Each row comes from the steps of one walk. Every step used is in the known rows, and no mark comes twice. Write the walk behind each row, first mark first.
In the rows, zero is written as 128.
Known rows:
G > L > B: [146 143 130 150 125 121 150 124 105 103 109 138 133 128  97 150 162]
T > L > B: [151 157 132 149 112 124 135 136  98  95 126 129 132 113  90 118 153]
E > R: [147 133  98 116 120 138 102 111 105 122 106  93 141 110 108 125 143]
R > J > L: [152 151  98 138  88 108 110  95 139 118 149 115 144 104  89 125 122]
E > R > J > L: [168 156  68 126  83 122  83  82 116 113 124  80 154  89  71 121 138]
L > B > R: [136 165  78 118 128 135 150 122 105  69 113  90 150 117  79 121 147]
E > R > J > L > B: [173 169  66 131  94 126  97  76 103  92 120  70 156  88  46 126 149]
B > R > E > L > T: [147 205 121  97 112 101  85 115 133 103 115  66 186  70 107  93 127]
E > T > L: [150 161 127 143 119 100  91 111 127 141 111 126 116  86 113  95 152]
J > L > R > E: [137 177 165 115 106  91  83 130 117 120 106  79 154 108  80 110 128]
E > T: [133 149 118 130 146 108  99  97 141 146 109 113 112 100 119 109 143]
R > J: [150 131  94 131 107 131 124  93 150 127 154 110 153 118 107 120 100]
J > L > B > R > E: [148 206 115 119 102 102 104 123 101  64 108  80 148  99  54 115 149]
B > R > J > L: [154 166  51 118  73 111 116 104 129  88 138  91 166  95  72 110 127]
L > E > T: [141 151 123 115 140 100 106  96 122 140 137  78 148 107 132 121 130]
R > E > L > B: [147 206 164 121 134 111  73 117 128 117 121  99 167 103 102 106 132]
E > T > L > B: [154 176 122 149 132 106 105 103 116 118 108 116 116  88  84 100 165]
B > L > E > R: [159 144 122 118 122 117  79 125 108 110 151  84 149  86 113 140 158]
J > L: [131 151 130 137 105 103 111 130 116 122 122 134 120 112 107 133 155]

Write each row's walk:
[171 139  81 106  99 128 106  85 107 116 157  42 191 106 105 129 107] => L > E > R > J
[160 154 101 127  84 100 113  91 125 116 171  83 171 108  99 131 114] => R > J > L > E
[154 222 106 121 116  90  83 100 112  77  94  70 137  79  49 101 161] => J > L > B > R > E > T
[159 167  57 107  69 102 119  99 116  85 155  62 190  97  82 116 119] => B > R > J > L > E
[139 138 146 139 145 112 115 119 146 113 146 121 109  72 114 140 156] => B > L > T
[137 183  85 127 106 110 131 124  95  70 106 100 139 103  61 127 170] => J > L > B > R
[160 162 107 133 109  96  91  89 140 141 120  84 152  80  80  82 130] => E > T > L > R > J
[140 194 159 117 120  77  62 107 126 132  93  69 143  87  74  99 139] => J > L > R > E > T
[158 167  94 144 100 115 125  86 128  95 144 103 144 105  61 128 134] => R > J > L > B
[139 132 104 117 116 125 127  99 142 128 138  75 174 120  88 114 100] => L > R > J
[151 194  63 118 110 122 112  99 129  98 133  95 192  90  78 104 148] => E > L > B > R > J
[164 196 120 124  93 118 110 138 100  65 119  87 159  97  69  94 135] => T > L > B > R > E
[155 160 110 117  94 102  94 114  81 113 125  69 163 101 101 140 157] => J > L > E > R
[136 168 127 145 120 111 129 120 102  95 115 122 122 114  78 137 167] => J > L > B
[169 149 116 121  85 117 101 129  78 114 135  77 173 100 116 118 140] => T > L > E > R
[164 184  47 108  85  88 100  78 127  98 140  52 180  77  75 103 130] => B > R > J > L > E > T
[148 156 137 127 144  92  79 113 139 133 154 100 126  76 124 127 159] => B > L > E > T
